Each row was made from one small tree. Brackets hold a mark, then the marks that hang from it, in the order of their numbers. Every link used is in the known rows. Write each row's tree.
Known rows:
[q_495 [q_91 q_48 q_716] [q_341 q_825]]: [ 0.70 -4.45  1.99 -4.09 -1.71 -0.33  2.44  1.13  0.78  3.97 -3.73  3.41
 -1.98 -0.80 -1.14 -2.82  1.48  1.00 -0.19  1.66 -2.01  0.33  1.18 -0.07]
[q_495 q_48 [q_341 q_825]]: [ 0.64 -2.57  2.71 -4.21 -5.40 -1.56 -0.29  1.70  1.46  4.30 -5.51  3.30
 -2.29  0.07 -1.00 -2.36  0.54  0.00  2.06  2.80 -2.53  1.36 -0.10 -1.01]
[q_91 q_48 q_716]: [ 0.50 -1.84  2.08 -3.68  1.11  0.28  2.97  1.73  0.66  2.72  0.17  1.61
 -2.12 -0.76 -1.62 -1.02 -0.26 -0.37  1.10  0.30 -3.03 -1.03  1.61 -0.41]
[q_488 [q_91 q_48 q_825]]: [-1.04 -0.62 -0.14 -3.86 -0.99  1.01  2.69 -1.88  0.64  1.06 -1.47  1.11
 -0.27 -2.53 -0.71 -3.48 -0.73  0.19  2.61  0.91 -0.83  0.08  2.07 -1.39]
[q_91 q_825]: [-1.05  0.58  0.86 -2.99 -1.90 -0.80  0.95  0.30  1.23  2.37 -1.19  2.30
 -1.79 -2.69 -0.55 -2.52 -0.78 -0.54  2.42  0.91 -3.29  0.17  0.73 -1.99]
[q_495 q_48 [q_91 q_716]]: [-0.16 -0.96  0.65 -2.33 -3.45 -0.05  1.06  1.44  1.03  2.70 -3.20  3.34
 -2.13 -0.44 -2.31  0.19  0.62 -0.18  1.62  2.36 -2.16 -0.44  1.31  0.90]
[q_496 [q_488 q_91]]: [-1.92 -2.10  1.66 -4.25 -4.14  2.42  3.69 -0.36  0.30  2.36 -2.26  1.66
 -0.24 -1.24 -1.50 -1.58 -0.80 -1.67  3.37  0.71 -3.68  1.43  2.98 -0.52]
[q_488 [q_91 q_496 q_716 q_825]]: [-0.18  0.42  2.28 -2.42  1.91  2.35  2.69  0.93  1.18  2.47 -2.31  2.18
  0.63 -1.79  0.28 -1.77  0.74 -1.03  1.89  0.70 -1.99 -0.02  1.33 -0.54]
[q_91 q_496]: [ 1.10 -2.36  2.78 -2.46 -1.15 -0.18  2.08  1.19  2.06  3.58 -1.08  2.67
 -1.76 -1.55 -0.79 -0.88  0.58 -1.35  2.63  1.33 -3.41  0.13  0.56  0.13]
[q_495 q_48 q_341]: [ 0.42 -1.87  2.21 -3.62 -4.50 -1.45 -0.01  1.27  2.23  2.96 -3.83  1.99
 -2.75 -0.58 -2.12 -2.26  0.12  0.05  2.72  1.59 -2.04  0.28 -0.67 -0.34]
[q_91 [q_496 q_488] q_825]: [-0.37 -2.16  1.79 -3.52 -0.41 -0.31  4.01  1.01  2.94  2.11 -0.79  1.65
  0.77 -2.08  1.65 -2.79  1.42  0.11  1.00  0.01 -3.61  0.98  0.19  0.29]
[q_496 q_488]: [-1.20 -2.60  1.99 -4.17 -3.29  0.21  3.50  1.18  1.06  2.83 -0.65  1.79
 -1.27 -1.37 -1.25 -1.24 -0.53 -1.06  2.10  0.29 -4.79  1.03  1.79 -0.55]
[q_341 [q_91 q_48 q_496] q_825]: [ 1.46 -4.87  2.10 -3.16 -1.87 -0.03  4.26  0.47  1.62  5.34 -3.16  2.54
 -0.50 -0.39  2.07 -3.27  1.53 -0.90  0.11  2.38 -1.99  1.48  0.38  1.44]
[q_488 [q_91 q_48 q_496 q_716 q_825]]: [ 0.60 -1.29  1.65 -3.26  3.57  1.93  4.23  0.04  1.53  1.76 -1.27  1.15
  1.16 -1.63  0.67 -2.63  1.35  0.29  0.90  0.40 -0.84 -0.45  1.21  0.14]
[q_488 q_91]: [-1.36 -0.46  1.48 -3.29 -3.78  2.06  1.47 -0.44 -0.34  2.83 -2.53  2.29
 -1.98 -1.58 -2.38 -1.24 -1.40 -2.02  4.26  1.74 -2.69  0.70  2.68 -1.18]
[q_91 q_716]: [-0.19 -0.32  2.69 -2.75 -0.23  0.70  1.51  2.43  0.13  3.42 -0.94  2.52
 -2.56 -0.99 -1.99 -0.18 -0.84 -1.50  1.72  0.69 -4.27 -0.51  1.49 -0.97]
[q_495 [q_91 [q_48 q_825]] q_341]: [ 0.47 -3.90  0.47 -3.12 -3.23 -1.53  1.06 -0.21  2.11  2.69 -2.82  2.07
 -2.18 -2.95 -1.26 -4.06  1.29  2.14 -0.08  4.11 -2.53  0.78  0.05 -1.73]
[q_488 [q_91 [q_48 q_825] q_496]]: [ 1.24 -3.12  1.63 -2.65 -0.06  1.04  2.98 -0.19  1.80  2.83 -2.56  1.30
  0.22 -1.75  0.12 -2.57  1.21  0.71  1.00  4.35 -2.13  1.31  1.63 -1.48]
[q_91 q_48 q_716 q_825]: [-0.14 -0.48  0.89 -3.44  2.06 -0.23  2.81  1.23  1.19  1.74  0.02  0.98
 -1.04 -1.77 -0.42 -2.57  0.08  0.59  0.36  0.03 -2.37 -1.03  0.92 -1.46]
[q_341 [q_91 q_48 [q_496 q_488] q_825]]: [-0.31 -4.16  0.59 -3.76 -0.49  0.08  6.33 -0.43  3.26  2.47 -1.00  0.25
  1.77 -2.05  3.17 -5.01  1.93  0.42 -0.96 -0.20 -2.21  1.15 -0.56  1.99]

Write each row's tree:
[-0.44 -0.32  0.51 -2.78 -2.64 -0.91  0.23  0.92  2.22  1.88 -4.37  2.65
 -1.18 -1.77 -1.20 -2.90  1.39  1.24  0.61  1.30 -1.27 -0.32 -1.00  0.20] | [q_495 q_48 [q_91 q_716 q_825] q_341]
[ 1.28 -2.37  0.87 -3.07  1.54 -1.46  3.34  0.02  3.21  1.92 -0.20  1.21
 -0.11 -2.25  0.98 -3.42  1.35  1.02  1.19  0.62 -1.49 -0.22 -0.22  0.12] | [q_91 q_48 q_496 q_825]
[ 0.33 -3.61  2.95 -4.19 -1.53  0.69  3.09  1.73  0.33  5.36 -4.11  1.80
 -1.69 -0.32  0.66 -3.87  0.99 -0.51 -0.92  1.10 -2.53  0.98 -0.16  0.25] | [q_495 [q_341 [q_91 q_48 q_716] q_825]]
[-1.13 -2.98  1.93 -5.05  0.04  2.93  5.76  0.38  0.18  2.13 -1.11  0.60
  0.52 -0.60 -1.25 -1.48 -0.06 -0.21  1.17 -0.19 -2.67  0.34  3.15  0.14] | [q_496 [q_488 [q_91 q_48 q_716]]]
[-0.03 -1.45  0.12 -1.73 -1.87 -0.76  2.11 -0.31  2.61  2.34 -2.00  3.30
 -0.83 -3.09  0.30 -2.53  1.58  0.00  1.75  1.49 -1.96  0.16  0.20  0.53] | [q_495 [q_91 q_496 q_825]]
[ 1.41 -2.30  2.48 -2.39  2.87  2.09  3.21  1.53  1.13  2.97 -2.23  1.48
  0.38 -1.18  0.20 -1.73  1.48  0.65 -0.26  3.76 -2.38  0.74  1.67 -1.40] | [q_488 [q_91 [q_48 q_825] q_496 q_716]]
[ 0.57 -1.32  3.42 -2.45  0.72  3.03  2.94  1.61  0.50  3.52 -2.39  2.70
 -0.38 -0.83 -1.00 -0.31  0.60 -1.80  2.46  0.99 -2.58 -0.01  1.90  0.26] | [q_488 [q_91 q_496 q_716]]
[ 1.28 -5.04  3.24 -4.19  2.39  0.76  6.25  2.43  2.63  2.74  0.37  1.01
  0.82 -0.27  0.34 -1.48  1.96  0.54 -0.38 -0.64 -3.42 -0.11  0.91  1.57] | [q_91 q_48 [q_496 q_488] q_716]
[ 0.73 -1.84  1.28 -2.57  2.49  0.52  4.45  0.90  2.19  3.30 -1.17  0.85
  0.27 -1.70  2.59 -3.68  1.93 -0.13 -1.22  0.22 -1.55 -0.23 -0.70  1.33] | [q_341 [q_91 q_48 q_496 q_716 q_825]]
[ 1.96 -3.44  2.88 -3.09  3.18  0.15  4.03  2.35  2.09  3.01  0.05  1.69
 -0.88 -0.73 -0.34 -1.05  1.47  0.08  0.64  0.40 -2.34 -1.11  0.89  0.94] | [q_91 q_48 q_496 q_716]
[-0.18 -0.16  1.46 -2.71 -0.67  1.47  2.13 -0.57  1.58  2.19 -2.44  2.10
  0.21 -2.36  0.30 -2.69  0.40 -1.14  3.03  1.26 -1.63  0.71  1.02 -0.55] | [q_488 [q_91 q_496 q_825]]
[ 1.20 -3.34  1.25 -1.93 -0.67 -0.25  3.18  0.64  2.41  4.18 -2.10  1.25
 -0.52 -1.86  1.88 -3.58  1.72  0.34 -1.04  3.93 -3.14  1.50 -0.62 -0.38] | [q_341 [q_91 [q_48 q_825] q_496]]
[ 0.62 -3.16  1.99 -4.03  3.77  0.13  5.97  1.64  3.00  1.75  0.16  0.54
  1.80 -1.35  1.83 -2.82  2.34  1.57 -1.18 -0.80 -2.76 -0.01  0.38  0.75] | [q_91 q_48 [q_496 q_488] q_716 q_825]
[-0.70 -2.45  1.19 -2.75  0.22  0.92  4.89  1.32  2.65  2.03 -1.52  2.71
  1.25 -2.15  1.18 -2.00  2.45  0.53 -0.24  0.16 -3.09  0.59  0.54  1.01] | [q_495 [q_91 [q_496 q_488] q_716 q_825]]
[-0.80 -0.46  0.57 -3.14 -5.09 -1.04  0.34  0.10  2.45  3.08 -4.83  1.22
 -1.55 -1.86  0.74 -4.96  0.51 -0.05  0.96  1.29 -1.46  1.06 -2.48  0.13] | [q_495 q_48 [q_341 [q_91 q_825]]]
[ 0.22 -2.35  0.39 -2.22  0.02 -0.27  2.15  1.14  0.69  2.63 -1.71  2.49
 -1.68 -1.86 -1.14 -1.68  1.13  1.36 -0.95  4.12 -3.38  0.17  1.70 -1.87] | [q_495 [q_91 [q_48 q_825] q_716]]
[ 1.18 -5.12  2.21 -3.61  0.42 -0.74  4.74  1.61  2.95  2.42 -0.72  0.92
  0.82 -1.49  1.36 -2.66  1.95  1.75 -0.92  3.03 -3.93  1.51  0.47 -0.69] | [q_91 [q_48 q_825] [q_496 q_488]]
[-0.32 -1.28 -0.29 -1.52 -5.51 -1.64 -0.55  0.54  1.58  2.72 -4.20  3.23
 -1.93 -1.79 -1.23 -1.32  0.63  0.87  1.19  5.98 -3.01  1.33  0.61 -1.66] | [q_495 [q_48 q_825] q_91]
[ 0.52 -1.95  0.53 -3.30  0.80  0.86  3.82 -1.43  2.19  1.42 -1.64  1.05
  0.95 -2.22  0.62 -3.55  0.87  0.29  2.28  0.89 -0.38  0.08  1.04  0.07] | [q_488 [q_91 q_48 q_496 q_825]]
[ 1.32 -3.17  2.36 -2.70  1.44  1.14  4.81  1.58  1.65  4.29 -1.07  1.26
 -0.61 -0.90  1.09 -2.16  1.44 -0.95 -0.44  0.56 -2.22 -0.19 -0.14  2.06] | [q_341 [q_91 q_48 q_496 q_716]]
[-0.11 -1.61  2.67 -3.31  2.28  0.83  4.64  2.62  2.44  2.33 -0.70  1.62
  1.28 -1.42  1.50 -1.96  1.75  0.12 -0.14 -0.52 -3.87  0.23  0.30  0.35] | [q_91 [q_496 q_488] q_716 q_825]
[-0.93 -2.43  1.86 -3.95  0.51  2.30  4.66  1.02  0.10  2.37 -2.04  0.62
  1.01 -0.92 -0.24 -2.04  0.52  0.82 -0.60  2.87 -3.76  1.56  2.65 -2.13] | [q_496 [q_488 [q_91 [q_48 q_825] q_716]]]
[-0.28 -0.77  1.05 -1.97 -1.56  0.24  2.64  0.26  2.37  3.70 -2.35  2.06
 -0.60 -2.58  2.03 -3.59  1.08 -1.29  0.90  1.03 -2.43  0.81 -1.00  0.85] | [q_341 [q_91 q_496 q_825]]
[-0.13 -3.65  1.15 -3.78 -3.87 -0.22  3.13 -0.11  0.28  5.04 -2.92  2.35
 -1.61 -0.64  0.90 -3.45 -0.02 -0.89  0.69  2.20 -2.49  1.34  1.25 -0.11] | [q_341 [q_91 q_48] q_825]
[ 1.26 -4.57  2.89 -3.32  3.24  0.34  5.18  3.11  2.39  2.87 -0.59  0.97
  1.17 -0.62  1.54 -1.78  2.44  1.75 -2.21  2.65 -4.48  0.89  0.67 -0.78] | [q_91 [q_48 q_825] [q_496 q_488] q_716]
[ 1.48 -2.88  2.33 -1.83  1.82  0.67  3.52  2.29  1.69  4.38 -2.12  1.38
 -0.20 -1.25  2.15 -2.64  1.99  0.34 -2.24  3.64 -3.19  0.76 -0.54 -0.25] | [q_341 [q_91 [q_48 q_825] q_496 q_716]]
[-0.30 -3.32  3.33 -2.88 -0.58  2.50  5.71  2.45  1.53  4.40 -1.90  1.63
  0.53 -0.60  1.56 -1.58  1.60 -1.62 -0.53 -0.16 -4.01  0.99  0.06  2.37] | [q_341 [q_91 [q_496 q_488] q_716]]
[-0.04 -0.90  1.58 -2.97  0.95  2.06  2.18  1.02 -0.23  2.57 -2.09  1.24
 -0.70 -1.00 -1.13 -1.92 -0.12  0.36  0.31  3.82 -2.99  0.68  2.54 -2.92] | [q_488 [q_91 [q_48 q_825] q_716]]
[ 2.23 -2.64  2.95 -2.24  3.48 -0.32  2.90  3.04  2.17  3.42 -0.77  1.81
 -0.51 -0.96  0.72 -1.42  1.80  1.13 -1.37  3.38 -3.51  0.11  0.32 -1.36] | [q_91 [q_48 q_825] q_496 q_716]
[-0.13 -4.88  3.08 -3.48 -3.89  1.09  5.21  1.38  1.52  5.44 -3.78  2.79
  0.34 -0.17  2.73 -2.53  1.47 -1.58 -0.05  1.68 -4.21  2.77  0.57  1.56] | [q_341 [q_91 [q_496 q_488]] q_825]
[-0.89 -1.67  2.32 -2.87  0.49  1.68  5.55  1.99  2.20  3.36 -1.87  1.16
  1.36 -1.59  2.95 -3.16  1.79 -0.89 -1.30 -0.44 -3.63  0.94 -0.60  1.59] | [q_341 [q_91 [q_496 q_488] q_716 q_825]]
[-1.61  1.83  1.45 -2.91  0.14  2.59  1.65  0.43 -0.26  2.09 -2.21  1.94
 -0.63 -2.06 -1.03 -1.80 -0.79 -1.18  2.20  0.85 -2.47 -0.14  2.12 -1.85] | [q_488 [q_91 q_716 q_825]]
[-0.21 -1.70  0.76 -3.42 -1.66  0.90  1.90 -0.64  0.22  2.18 -2.28  1.27
 -0.92 -1.88 -1.08 -2.91 -0.35  0.50  1.47  4.26 -2.56  1.14  2.32 -2.81] | [q_488 [q_91 [q_48 q_825]]]
